Each row was made from one path, in order. Every step used is in the known rows, and no mark comes twice. Write each row's path.
Known rows:
zevos rifi migi debetav: 1.860; -0.819; -0.216; -2.891; 1.754; 0.172; -0.509; 2.052; 2.147; 0.332; 3.185; -0.887; -0.014; 1.064; 4.552; 2.415; -1.756; 0.557; 2.522; 0.338; -1.597; -0.639; 0.572; 3.326
gudiz debetav zevos rifi: 1.273; -2.154; -1.535; -3.217; -0.607; 0.661; 1.181; -1.795; 1.706; 2.360; 3.500; -0.782; -0.988; 0.401; 3.760; 0.289; -1.559; 3.325; 1.182; 0.275; 0.363; 0.120; -1.503; 4.555
migi debetav lutot subeg gudiz zevos rifi: 2.382; -2.510; -3.811; -3.586; 1.048; -0.256; 1.224; -0.444; 0.661; -1.404; 2.188; -1.639; 1.150; 0.562; 2.721; 2.224; 0.081; 5.484; 0.017; 0.981; 1.495; 1.541; -0.587; 3.668
rifi zevos debetav lutot: 1.273; -0.304; -0.616; -2.722; -0.695; -1.997; 1.659; 1.209; 0.982; 0.611; 2.192; 0.685; 0.405; 0.865; 2.444; 1.159; 0.047; 3.979; 1.681; -0.589; -1.000; 0.338; -2.025; 2.714
debetav lutot subeg gudiz zevos rifi migi: 4.523; -2.180; -2.111; -1.521; 1.143; -0.608; 0.740; 1.272; -0.451; -3.855; 4.435; 0.663; 1.007; 0.689; 3.673; 2.997; 1.910; 3.585; -0.218; -0.506; -1.097; 0.529; 0.290; 0.249
rifi migi debetav zevos gudiz subeg lutot: 3.483; -4.969; -4.039; -2.905; -0.122; 0.900; -0.687; -1.526; 0.775; -1.343; 5.953; -1.475; 0.972; -0.550; 5.626; 0.766; 3.365; 4.072; 0.996; 0.050; -3.466; -0.096; -1.224; 1.989
rifi migi: 2.081; -0.312; 0.748; -0.344; 0.803; -0.087; -0.951; 1.387; -0.010; -1.248; 1.736; 0.277; 0.067; 0.140; 1.612; 1.260; 0.381; -0.284; 0.891; -0.223; -2.714; -1.330; 0.622; -0.756
debetav lutot subeg gudiz zevos: 2.365; -1.918; -2.887; -0.989; 0.136; -0.423; 0.736; -1.143; -1.430; -3.036; 0.859; -0.383; 1.514; -0.774; -0.388; 1.237; 2.183; 4.515; -1.600; 0.457; 0.455; 0.938; -0.419; -0.396
gudiz subeg lutot debetav zevos rifi: 0.527; -0.964; -3.330; -0.270; -0.019; 3.544; 0.175; -1.750; 1.557; 4.259; 5.254; 1.476; -0.595; 0.728; 2.857; -1.637; 1.291; 2.630; 0.918; -0.450; 0.203; 1.403; -1.905; 3.550
subeg gudiz: 0.036; -1.253; -1.403; 0.235; 0.603; -0.950; 0.215; -0.344; 0.555; -2.765; -0.760; 0.012; -1.140; 0.596; 0.040; -0.103; 0.869; 1.008; -1.351; 0.870; -0.998; -0.119; 0.178; -0.504
lutot subeg gudiz debetav zevos: 2.758; -2.152; -2.571; -2.667; 0.985; -0.188; -0.204; -4.165; -0.626; -1.244; 1.390; -1.730; 0.377; -0.406; 0.443; -0.123; 0.629; 6.938; 0.360; 1.981; 0.057; -1.198; -1.372; 2.978
migi rifi: -0.658; -1.971; 0.395; -0.753; 1.374; 0.326; 0.360; 0.697; 0.432; -0.748; 1.200; 0.548; -0.922; 0.587; 2.314; 0.261; -0.684; -2.086; 0.331; 0.149; 0.884; 0.014; -0.069; 0.464
zevos rifi migi debetav lutot subeg gudiz: 4.074; -1.315; -2.183; -1.998; 2.652; -0.887; -1.355; 1.802; 0.529; -2.680; 2.221; -0.719; 1.523; 1.292; 2.415; 3.192; -0.067; 4.393; 1.598; -0.430; -0.973; 0.474; -0.323; 2.820
lutot debetav zevos: -0.724; 0.853; -1.149; -0.531; -0.938; 1.558; 0.447; -1.643; 1.011; 2.673; 0.876; 0.519; -1.089; -0.328; 1.300; -1.075; -0.387; 3.419; 1.130; 0.807; -1.431; -0.795; -1.756; 3.557
gudiz zevos rifi migi debetav lutot: 2.407; -3.014; -1.704; -4.181; -0.028; 0.812; 0.673; 1.966; 1.981; 0.284; 4.521; -0.980; 0.889; 0.139; 5.371; 3.798; -0.979; 2.527; 1.269; -0.524; -2.057; 0.922; -0.218; 3.145
subeg lutot: 0.367; -1.259; -1.421; 1.278; -0.198; 1.746; 0.403; -0.075; 1.823; 1.558; 0.647; 0.420; 1.001; 0.835; -0.752; -1.237; 0.760; 0.021; -0.682; -1.533; -0.262; 1.706; -0.588; -1.133
migi debetav lutot subeg gudiz zevos: 1.936; -2.716; -3.682; -3.381; 0.857; -0.137; 0.410; -1.553; -0.159; -2.095; 0.680; -2.355; 1.779; -0.700; 0.533; 1.919; 0.764; 6.300; -0.635; 1.697; 0.439; 0.818; -0.701; 2.434
subeg lutot debetav: -1.082; 1.020; -1.357; 1.238; 0.013; 2.992; -0.098; -0.257; 2.284; 3.277; -0.262; 1.057; 0.536; 0.992; -1.184; -1.988; 0.181; 1.794; -0.140; -0.722; -1.148; 1.767; -1.029; 0.861
rifi zevos gudiz debetav: 1.727; -1.375; 0.404; -2.997; -0.561; -1.965; 1.899; -0.548; -0.593; -2.306; 2.123; -1.252; -1.180; 1.220; 4.150; -0.247; 0.751; 3.537; 1.427; 1.457; -1.375; -0.784; -0.151; 2.191
debetav zevos gudiz subeg lutot: 2.028; -4.095; -4.097; -0.234; -1.587; 0.412; 0.605; -2.427; -0.402; -1.087; 4.525; 0.206; 0.257; -0.426; 3.184; -1.024; 4.170; 2.544; -0.984; -0.943; -0.814; 1.446; -1.374; -0.051

Which path is each row?
3.253; -3.656; -2.656; -4.184; 0.062; -0.912; -1.101; -1.352; -0.966; -2.907; 5.584; -1.984; -0.166; -1.483; 6.388; 1.972; 2.613; 3.989; 1.739; 1.516; -3.359; -1.711; -0.578; 3.091 -> rifi migi debetav zevos gudiz subeg
3.438; -2.522; 0.239; -3.300; 1.192; -1.259; 1.402; 0.525; -2.413; -3.141; 3.250; -0.916; 0.772; 1.384; 4.231; 1.127; 0.971; 4.126; 2.354; 0.157; 1.047; 0.281; -1.216; 2.805 -> migi rifi zevos gudiz debetav lutot subeg
2.357; -0.275; -2.501; -3.478; -0.328; -0.850; 1.165; -1.659; -0.677; 0.176; 2.420; -0.138; 2.854; -1.546; 1.573; 1.933; 0.940; 6.301; 0.404; 0.095; 1.065; 1.392; -1.754; 2.721 -> gudiz zevos debetav lutot subeg
1.868; 0.213; -1.196; 0.377; 1.848; -1.286; -0.524; -1.096; -1.271; -3.153; -0.497; -0.237; 0.602; 0.380; -0.997; -0.143; 1.436; 2.763; -0.494; 1.216; 1.027; -0.567; 0.244; -0.284 -> lutot subeg gudiz
3.136; 1.195; -0.310; -2.442; 0.559; -2.058; 1.167; 0.491; -0.958; 0.357; 2.415; 0.387; 2.093; 0.690; 1.461; 1.134; 0.621; 5.933; 2.799; -0.053; 0.815; -0.060; -1.661; 2.968 -> rifi zevos debetav lutot subeg
3.051; -0.519; -1.448; -1.808; -0.430; -0.896; -0.472; -1.147; -2.648; -2.076; 0.168; -1.456; 2.787; -0.560; -0.050; 1.448; 1.542; 6.041; 0.366; -0.913; 0.504; 2.210; -1.448; 1.904 -> zevos gudiz debetav lutot subeg
0.648; -2.193; -0.199; -3.407; 0.808; -1.569; 2.190; 2.010; 1.436; -0.269; 3.505; 1.188; -0.548; 1.388; 4.895; 1.391; -0.594; 1.844; 2.124; -0.373; -0.013; 0.367; -1.925; 3.301 -> migi rifi zevos debetav lutot
-0.440; 1.038; -1.281; -0.799; -0.614; 1.347; 1.183; -0.476; 1.951; 3.320; 2.586; 1.407; -1.574; 0.964; 3.521; -0.556; -1.049; 2.472; 1.676; 0.143; -0.395; 0.122; -1.662; 4.757 -> lutot debetav zevos rifi
2.883; -1.612; -0.696; -1.065; -0.044; 0.027; 0.592; 1.105; 1.509; 0.250; 5.150; 1.278; -0.967; 1.086; 5.440; 1.529; -0.087; 0.706; 1.873; -0.780; -2.019; -1.145; -0.392; 1.897 -> debetav zevos rifi migi
3.150; 0.009; -1.783; -2.290; 1.255; -3.289; 1.379; 0.075; -0.288; -2.548; 1.789; 0.543; 0.993; 1.391; 1.557; 1.079; 1.452; 6.745; 1.212; 0.624; -0.181; -0.233; -1.726; 2.470 -> rifi zevos debetav lutot subeg gudiz
1.010; -2.151; -1.773; -0.744; -2.040; -1.695; 1.796; -1.143; 0.002; -1.923; 1.968; 0.288; -0.689; -0.119; 3.804; -0.008; 1.736; 2.313; -0.228; -0.351; -1.268; 0.026; -1.292; 1.358 -> debetav zevos gudiz
4.086; 0.037; -0.872; -2.232; 1.995; 0.331; -1.457; 2.248; -0.124; 0.190; 3.104; -0.833; 2.819; 0.747; 2.322; 3.459; -0.967; 3.486; 3.032; -1.116; -0.073; 0.679; -0.511; 3.318 -> zevos rifi migi debetav lutot subeg
-0.492; -0.559; -2.496; 0.639; -1.157; 3.281; 0.656; -1.672; 2.711; 4.184; 1.714; 1.129; 0.086; 0.618; 0.432; -2.134; 0.295; 3.533; 0.234; -0.708; -1.773; 0.840; -2.253; 2.389 -> subeg lutot debetav zevos
1.713; -4.543; -1.168; -1.029; 1.438; -0.066; 1.731; 0.534; -0.655; -2.879; 6.057; 0.741; -1.072; 2.152; 5.961; -1.117; 3.546; -0.853; 0.550; 0.022; 0.312; 0.269; -0.110; -0.532 -> migi rifi zevos gudiz subeg lutot
1.276; -2.008; -1.583; -2.209; -1.576; -1.023; 0.177; -0.500; -0.793; -1.852; -0.144; -1.108; 0.962; -0.594; 0.972; 1.461; 0.866; 4.168; -0.866; -1.336; -1.315; 2.472; -1.494; 1.342 -> zevos gudiz debetav lutot
3.943; -1.875; -2.317; -4.188; 2.985; -0.538; 0.393; -0.160; 0.937; -3.214; 4.418; -1.573; 0.274; 0.952; 5.649; 2.289; 0.410; 4.307; 1.484; 2.584; -0.954; -1.271; 1.108; 3.286 -> lutot subeg gudiz zevos rifi migi debetav
0.355; -2.201; -1.143; -1.072; 1.496; 1.163; 1.331; 0.257; -0.248; -1.267; 5.201; 1.231; -1.636; 2.234; 5.585; -2.042; 2.986; 0.901; 1.401; 0.760; -0.581; 0.410; -0.778; 1.796 -> migi rifi zevos gudiz subeg lutot debetav
0.176; -2.226; -2.072; -3.046; -0.602; 0.557; 0.334; -1.796; 1.544; 1.991; 1.352; -1.847; 0.064; -0.590; 2.383; 0.382; -1.103; 3.400; 1.357; 1.214; -0.657; -0.844; -1.430; 4.213 -> migi debetav zevos
0.054; -1.094; -3.226; 0.571; -2.178; 1.251; 1.697; -1.484; 2.299; 1.352; 1.678; 1.261; -0.069; 0.977; 2.623; -2.010; 2.041; 3.975; -0.217; -1.113; -2.384; 1.749; -2.367; 2.362 -> subeg lutot debetav zevos gudiz
0.914; -1.436; -1.355; -0.748; -0.824; -0.005; 1.533; -0.207; 1.604; 1.653; 3.521; 0.830; -1.144; 0.886; 3.896; 0.282; -0.567; 0.769; 0.925; -0.494; 0.649; 0.178; -0.990; 2.656 -> debetav zevos rifi
2.052; -1.327; -2.074; -1.216; 1.013; -0.627; 0.942; -2.263; -1.144; -3.188; 1.252; -0.748; 0.228; -0.164; 1.121; 0.095; 2.029; 3.688; -1.046; 2.320; 0.895; -0.675; 0.644; 0.057 -> lutot subeg gudiz zevos
1.096; -3.432; 0.775; -3.958; 0.949; -1.669; 2.233; 0.165; -0.249; -3.004; 3.389; -0.807; -1.981; 1.847; 6.496; 0.072; 0.278; 1.287; 1.816; 1.503; -0.457; -0.757; -0.306; 2.740 -> migi rifi zevos gudiz debetav
2.490; -2.011; -1.466; -3.079; 2.857; -2.944; 1.783; 0.745; 0.055; -3.314; 3.177; 0.848; 0.007; 1.886; 3.873; 1.228; 0.705; 4.649; 1.670; 0.783; 0.925; -0.216; -1.811; 3.056 -> migi rifi zevos debetav lutot subeg gudiz
0.437; -1.984; -1.596; -2.266; 0.718; -0.411; -0.401; -1.853; 0.789; -2.003; -0.704; -1.506; -0.996; -0.020; -0.056; -0.071; -0.151; 3.416; -1.109; 1.579; -1.285; 0.166; -0.438; 1.250 -> subeg gudiz debetav
0.227; -2.026; 1.668; -1.489; 1.677; -0.365; 1.745; 1.748; 0.270; -0.977; 3.328; 0.559; -1.975; 2.169; 4.283; -0.318; -0.523; -1.700; 2.117; 0.983; 0.453; -1.843; 0.260; 0.916 -> migi rifi zevos
